What can hang from each mark:
K_58: K_418
K_438: K_238
K_696: K_193
K_458: K_238 K_895
K_722: K_91 K_193
K_418: K_58 K_427
K_17: K_91 K_193
K_91: K_17 K_722
K_238: K_438 K_458 K_471
K_471: K_17 K_238 K_333
K_895: K_458 K_471
K_193: K_17 K_427 K_722
K_333: K_458 K_471

In the rows, zero is written as 128.
Known rows, with every way that one mark hangs from another:
[K_696 [K_193 K_17 K_427]]: [101 129 133 152  87 185 140 150 151 112 148 112 152  61 114 119  87  69
 104 141 179 100 164 173 127 108 168 108 125  80 179  87 125 142]
[K_696 [K_193 K_722]]: [105 137 148 130  91 177 155 136 173 123 135 114 144  86 127 129  82  95
 103 142 183  93 154 150 127  99 153  99 124  86 176 107 129 134]
[K_458 K_238]: [144 137 113 136 127 149 143 107 156 133 128 121 133 106 129 106  67 106
 114 120 149  79 144 171 134 116 161 126 114 118 162 117 120 104]
[K_91 [K_17 [K_193 K_722]]]: [132 126 129 134 106 165 163 149 140 132 148  97 129 107 133 146  80  69
 117 174 170 114 161 178 143 136 170 116 134  96 122 105 109 112]
[K_238 K_438]: [116 144 141 159 137 155 130 139 186 131 137 131 146 113 108 118  97  89
 100 140 159  76 179 171 129  99 150 128 136 109 155 123 110 116]
[K_193 K_17 K_722]: [106 104 146 163  99 175 169 124 122 128 169 102 132  56 102 150  69  87
 110 171 171 118 196 173 127 123 191  95 138 117 170 107 104 119]
[K_696 K_193]: [122 149 136 132 102 172 145 139 182 126 118 115 159  95 137 112  89  91
 108 131 172  87 142 143 128  92 134 114 124  79 166  99 139 132]
[K_471 K_17 K_238 K_333]: [175 160 131 192 112 176  93 138 185 117  98 100 174 130 143 108  97  98
 111 211 189  95 203 117 164 156 187 153 158 119 136 155  95  84]
[K_458 [K_895 [K_471 K_17 K_238 K_333]]]: [167 114 112 176 136 163 144 132 124 136 120 115 142 112 114 117  89 118
 103 150 143  73 175 118 141 131 136 161 133 123 180 129 100 120]
[K_696 [K_193 K_17 K_427 K_722]]: [ 85 116 146 149  77 190 151 146 141 109 166 112 137  52 104 136  81  72
  99 153 191 106 177 180 126 115 186  94 125  88 189  94 115 144]
[K_17 [K_91 [K_722 [K_193 K_427]]]]: [145 131 123 134  93 151 159 153 161 157 122  82 131 110 131 107  90  59
 110 139 172  69 176 154 127 105 172 128 143 117 138 131  99 105]
[K_471 [K_238 K_438 K_458] K_333]: [148 157 145 204 114 144  82 136 207 119 111 111 129 116 106 121 113  86
  92 176 210  77 194 111 165 107 190 126 155 133 138 154  97 103]
[K_438 [K_238 K_458 [K_471 K_333]]]: [127 139 124 164 103 145 105 104 187 109 138 128 119  83 107 129 102  84
  94 128 172  76 137 104 158 102 153 104 103 129 147 110 117 116]
[K_895 [K_458 [K_238 K_438 [K_471 K_17]]]]: [132 124 101 144 133 153 116 117 148 130 139 142 182  88 106 124  88 142
  82 152 161  68 158 153 129 111 181 141  99 127 155 119 113 121]
[K_333 K_471]: [127 149 147 119 123 168 133 147 160 149 107 125 177 112 129 151  76  94
 141 135 157 109 148 133 131 107 120 141 135 101 140 111 123 112]
[K_458 [K_238 K_438] [K_895 [K_471 [K_17 K_91]]]]: [137 102  82 162 159 138 136 124 127 139 143 144 130 123  81  98  99 124
  91 119 137  36 180 161 134 143 143 151  94 142 207 140 108 133]
[K_438 K_238]: [135 145 133 139  98 151 138 106 170 110 139 113 119 106 137 113  80  76
 118 136 137  80 146 145 139 114 146 124 101 106 149  98 109 101]
[K_58 K_418]: [123 117 130 154 119 176 152 134 151 140 118 104 145 114 144 106  76  66
 138 129 148 101 139 159 125 103 143 121 132 120 160 110 112 125]
[K_91 K_17 [K_722 [K_193 K_427]]]: [137  89 143 139  95 165 234 143 141 137 145  88 105 120 134 163  60  40
 105 151 181 118 156 192 140 134 195 139 136 103 111 107  87 111]
[K_333 [K_458 K_238]]: [133 152 126 126 118 113 131 112 194 146 115 130 143  98 112 138  81 107
 118 122 156  92 166 167 137 109 160 139 111 124 161 110 145 111]
[K_895 K_458 [K_471 [K_238 K_438] K_333]]: [154 141 117 196 119 156 110 124 106 123 135  99 151 101 104 149  89 136
  84 197 191  69 195 108 130 117 168 166 122  97 155 127  95 121]
[K_471 K_17 K_238]: [164 148 131 157 110 176 120 137 196 126 104 102 171 120 147 101  98  88
 111 194 154  85 199 141 143 149 178 147 136 122 135 140 102  96]
[K_17 [K_193 K_427 [K_722 K_91]]]: [118 139 119 117  98 189 114 166 146 125 153 110 110  82 114 123 101  64
 104 178 160  76 179 178 129 119 188 101 153 115 157 111 106 115]
[K_696 [K_193 K_17 K_722]]: [ 97 121 143 146  86 179 160 135 155 119 150 111 147  65 110 134  83  87
 102 158 190 103 173 158 129 111 166  90 122  88 180 100 129 142]
[K_696 [K_193 [K_17 K_91] K_427]]: [104 134 123 152  82 177 128 159 150 120 144 104 155  66 113 107  97  65
 108 143 186  90 173 166 127 108 167 107 125  83 176  95 124 140]
[K_458 [K_238 K_438 K_471] K_895]: [125  98 103 139 156 133 145 105 159 139 135 168 132  97  75  99  91 130
  84  89 138  54 147 164 143 112 141 132 104 154 188 125 109 139]
[K_91 K_17 [K_722 K_193]]: [146  93 141 136 101 157 239 136 151 144 134  87 112 130 139 163  62  49
 107 155 181 116 154 176 142 132 181 136 135 104 104 110  97 109]
[K_17 K_193]: [144 155 117 122 113 168 109 151 166 133 125 100 148  96 134 107  99  72
 114 160 145  74 159 158 134 110 146 116 147  98 138 110 123 114]
[K_722 K_91]: [147 150 109 131 127 173 155 144 170 147 111 126 121 118 129 114  97  96
 116 160 150  81 160 136 124  94 153 119 148 127 146 106 132  97]
[K_458 [K_238 K_471] K_895]: [144  99  99 128 145 140 158  99 144 144 125 153 134  86  97  98  75 132
  97  86 129  66 128 152 142 110 138 132 107 150 182 114 114 132]
[K_471 K_333]: [155 154 136 177 123 164 122 133 153 130 117 107 152 109 136 124  73 103
 117 151 181 104 156 129 147 103 154 134 162 100 149 122 110  93]
[K_418 K_58]: [150 149 129 156 115 168 176 141 161 114 121 105 154 101 136 121  95  85
 130 124 167  87 152 134 122  79 135 118 130  78 141  94 121 107]
[K_438 [K_238 [K_458 K_895]]]: [137 121 123 147 105 139 132 114 179 114 141 123 107  97 120 115  98  75
 106 113 133  65 134 124 146  98 152 113  93 135 162 103 113 113]
[K_722 K_91 [K_193 K_427]]: [124 149  97 136 119 204 158 154 162 146 119 128  97 109 114 109  91  75
  94 161 163  62 158 156 114 101 170 119 146 149 142 105 125  97]
[K_58 [K_418 K_427]]: [118 117 131 132 106 182 150 143 162 121 114 105 146 107 147 107  82  47
 133 136 140  98 141 158 128 102 152 122 141 117 149 113 121 134]
[K_722 K_193]: [133 148 121 144 121 185 160 130 169 146 115 110 135 106 130 110  72  86
 100 140 156  72 146 152 119 100 142 124 135 126 135 111 125 103]
[K_193 K_427]: [126 137 139 146 109 180 136 148 144 124 145 110 135  81 132 121  72  73
 114 128 148  98 156 185 122 102 174 133 143  99 162  99  98 108]
[K_895 K_458]: [151 133 123 139 114 161 140 132 136 137 130 111 178  86 140 130  73 126
 104 153 147  89 145 139 118  84 170 143 122 105 142  98 112 108]

Rows:
[127 149 122 125 120 115 129 105 198 148 115 141 148  84  98 142  86 114
 109 115 161  92 163 158 141 108 153 135 109 129 159 109 148 120] | [K_333 [K_458 [K_238 K_471]]]
[108 146 104 152 141 162  78 154 203 139 133 144 184  99  82 104 140  95
  78 166 177  54 201 151 142 129 144 121 131 126 146 144 119 135] | [K_238 K_438 [K_471 [K_17 K_91 K_193]]]
[148 129 105 144 123 150 124 109 129 133 131 128 173  80 118 128  71 146
  93 144 166  81 138 136 132  99 177 139 110 120 151 110 114 114] | [K_895 [K_458 [K_238 [K_471 K_333]]]]
[122 111 113 196 156 146 106 153 177 132 144 142 133 108  75 132 128  98
  76 129 167  51 178 127 142  99 156 123 123 144 185 141 116 135] | [K_238 K_438 [K_458 [K_895 [K_471 K_17 K_333]]]]
[135 130 122 137 108 169 151 160 138 127 146  98 132 105 136 136  83  56
 120 164 163 112 155 189 142 134 171 129 136  89 120  96 106 113] | [K_91 [K_17 [K_193 K_427]]]
[145 136 111 115  81 151 110 181 155 142 136  73 131  98 128 101 114  35
 113 158 168  61 188 170 137 118 185 121 153 100 138 128  94 117] | [K_17 [K_91 K_722] [K_193 K_427]]
[128 147 117 128 124 121 122 110 201 146 115 142 160  89 101 141  92 114
 108 127 160  91 170 160 142 121 157 139 107 131 160 116 148 119] | [K_333 [K_458 [K_238 [K_471 K_17]]]]
[151 126  97 167 131 178 130 136  95 133 146 104 183  93 124 151  86 137
  91 183 151  73 175 127 110 125 156 162 105  92 165 110 117 122] | [K_895 K_458 [K_471 K_17]]
[ 95 129 137 129  85 191 163 156 158 117 149 122 117  86 118 137  88  78
 101 156 193 100 161 169 127 110 182 101 128  94 175  97 120 132] | [K_696 [K_193 K_427 [K_722 [K_91 K_17]]]]
[ 87 122 136 150  72 182 139 155 140 118 162 103 140  56 103 123  91  70
 102 154 197  95 186 172 125 115 186  93 124  91 187 103 114 142] | [K_696 [K_193 [K_17 K_91] K_427 K_722]]
[136 137  96 149 130 166  99 118 155 122 132 135 154  92 107 108  88 110
  96 143 173  77 156 161 152 143 172 126 124 125 163 129 115 114] | [K_458 [K_238 [K_471 [K_17 [K_193 K_427]] K_333]]]
[114 147 120 136 131 117 112 114 213 142 121 153 158  96  84 140 103 112
  99 130 167  83 184 169 143 123 160 139 106 135 164 123 145 124] | [K_333 [K_458 [K_238 K_438 [K_471 K_17]]]]
[150 111 122 160 136 151 161 127 133 141 127 120 121 105 103 117  90 110
 100 129 131  63 172 135 129 111 127 153 124 123 181 118 100 133] | [K_458 [K_895 [K_471 [K_238 K_438]]]]
[122 149 111 123  83 166  85 177 144 138 150  85 130  82 116  99 111  57
 110 169 171  62 193 171 130 120 184 104 146 112 154 129  98 114] | [K_17 K_91 [K_193 K_427 K_722]]
[142 142 129 178 122 163  90 150 229 121 115 120 160 121 115 109 130  78
  88 189 173  65 213 136 150 137 194 131 128 143 141 157 105 110] | [K_471 K_17 [K_238 K_438 K_458]]
[136 120 117 155 108 140 134 112 162 114 145 120 100  96 114 123  98  79
 103 117 135  60 138 119 142 103 145 117  87 130 169 103 113 119] | [K_438 [K_238 [K_458 [K_895 K_471]]]]
[137 119 113 158 112 147 127 118 166 112 145 122 112 101 115 121 103  79
 101 127 133  59 147 120 144 115 149 120  86 132 171 109 114 117] | [K_438 [K_238 [K_458 [K_895 [K_471 K_17]]]]]
[145  93 140 123  89 154 198 158 138 128 153  81 113 114 139 161  78  30
 114 164 173 119 164 197 151 142 197 134 145  83 113 105  86 119] | [K_91 [K_17 [K_193 K_427]] K_722]
[138 162  99 126  94 162  76 181 153 142 132  86 144  91 126  83 117  52
 116 158 160  55 181 165 131 114 166 118 147 104 143 122 107 112] | [K_17 K_91 [K_193 K_427]]
[133 156 109 120  92 155  94 166 158 149 135  83 139  95 122  98 115  71
 114 172 170  59 190 149 132 117 165  99 145 114 146 135 112 112] | [K_17 K_91 [K_193 K_722]]
[146 124 100 135 125 157 125 113 137 134 132 131 184  81 120 123  77 144
  91 149 154  77 144 144 127 109 179 141 101 124 151 111 116 116] | [K_895 [K_458 [K_238 [K_471 K_17]]]]
[154 149 134 193 123 136  79 144 217 124  98 133 172 134  98 122 121 105
  97 200 191  82 231 127 172 155 187 168 146 145 154 162 103 102] | [K_471 K_17 [K_238 K_438] [K_333 [K_458 K_895]]]
[145 148 104 187 136 157 114 127 130 131 131 111 154 113 109 153  90 117
 105 170 179  85 191 131 139 149 145 157 123  99 179 130 131 112] | [K_895 [K_471 K_17 [K_333 [K_458 K_238]]]]
[131 163 150 119 107 136  99 150 219 151  82 134 198 120 112 169 105  95
 139 174 171 112 201 127 149 142 146 168 120 125 134 130 139 112] | [K_333 K_458 [K_471 K_17 K_238]]
[137 127 102 156 134 152 106 118 144 127 138 141 184  92 103 126  87 145
  81 158 172  72 160 145 135 113 185 143 107 126 154 123 111 117] | [K_895 [K_458 [K_238 K_438 [K_471 K_17 K_333]]]]
[115 133  92 154 113 206 161 153 142 141 133 124 101  89  97 114  92  67
  94 177 169  72 177 163 115 113 183 110 146 151 145  97 126 106] | [K_722 K_91 [K_193 K_17 K_427]]
[136 103 107 143 152 131 150 115 154 136 136 154 124 115  93  94  84 118
  97  97 130  54 153 176 139 113 153 138 107 148 191 126 105 124] | [K_458 [K_238 K_438] K_895]
[ 86 119 133 143  80 195 154 152 144 113 160 119 124  60 100 134  91  74
  97 165 193  99 181 172 125 114 190  90 130  99 188  94 122 140] | [K_696 [K_193 K_17 K_427 [K_722 K_91]]]
[110 139 106 201 147 151  55 155 218 135 131 150 175  95  67 124 150 101
  66 152 214  57 191 107 160 108 169 106 135 151 153 162 123 131] | [K_238 K_438 K_458 [K_471 [K_17 K_91] K_333]]
[135 132 133 146 125 113 141 127 180 151 116 132 136  98  90 146  99 109
 107 127 144  79 188 144 134 106 136 158 117 129 174 113 130 131] | [K_333 [K_458 [K_895 [K_471 [K_238 K_438]]]]]
[121 169 143 128 109 123  78 163 230 156  85 137 198 130  95 157 125  91
 132 178 184  93 224 128 149 144 149 167 118 133 136 147 134 115] | [K_333 K_458 [K_471 [K_17 K_91] [K_238 K_438]]]
[151 134 122 132  97 145 162 148 168 161 114  81 136 117 133 106  91  66
 112 140 171  67 175 143 128 103 162 127 142 119 134 134 106 104] | [K_17 [K_91 [K_722 K_193]]]
[126 139  89 151 122 195 170 142 156 151 118 124 110 101 102 112  94  80
  96 182 168  70 174 142 118 109 162 106 143 152 137 103 140 104] | [K_722 K_91 [K_193 K_17]]
[117 109 118 180 152 140 122 147 177 137 146 141 121  99  76 132 122  95
  78 112 156  48 169 134 133  84 147 118 118 142 184 129 118 142] | [K_238 K_438 [K_458 [K_895 K_471]]]
[148 149 115 171 120 190  83 160 158 118 131 108 175 114 130 123 101  94
 105 207 186  91 191 139 157 154 183 126 161 110 153 146 109  94] | [K_471 [K_17 [K_193 K_722]] K_333]
[120 156 142 115 122 141 106 156 203 155  96 143 206 116 111 177 100  99
 140 154 164 116 183 136 141 132 134 161 120 118 146 120 150 113] | [K_333 K_458 [K_471 K_17]]
[ 93 105 136 168  80 178 140 152 105 126 185  92 122  43  92 134  79  63
 110 167 181 106 213 193 123 128 220  98 139 119 181 111  84 119] | [K_193 [K_17 K_91] K_427 K_722]
[141 128 122 141 130 126 145 132 168 153 117 131 152  96 101 148  95 113
 111 126 136  86 177 143 132 112 134 159 116 125 179 108 139 126] | [K_333 [K_458 [K_895 [K_471 K_17]]]]
[108 122 130 147  76 171 145 159 151 121 146  99 149  69 114 116  95  56
 106 145 190  92 178 169 130 111 176 109 128  81 174  99 117 142] | [K_696 [K_193 [K_17 [K_91 K_722]] K_427]]
[ 94 132 151 132  83 189 148 147 159 114 151 116 135  73 122 130  80  81
 100 138 185  96 158 172 125 103 174 103 126  84 185 101 115 136] | [K_696 [K_193 K_427 K_722]]
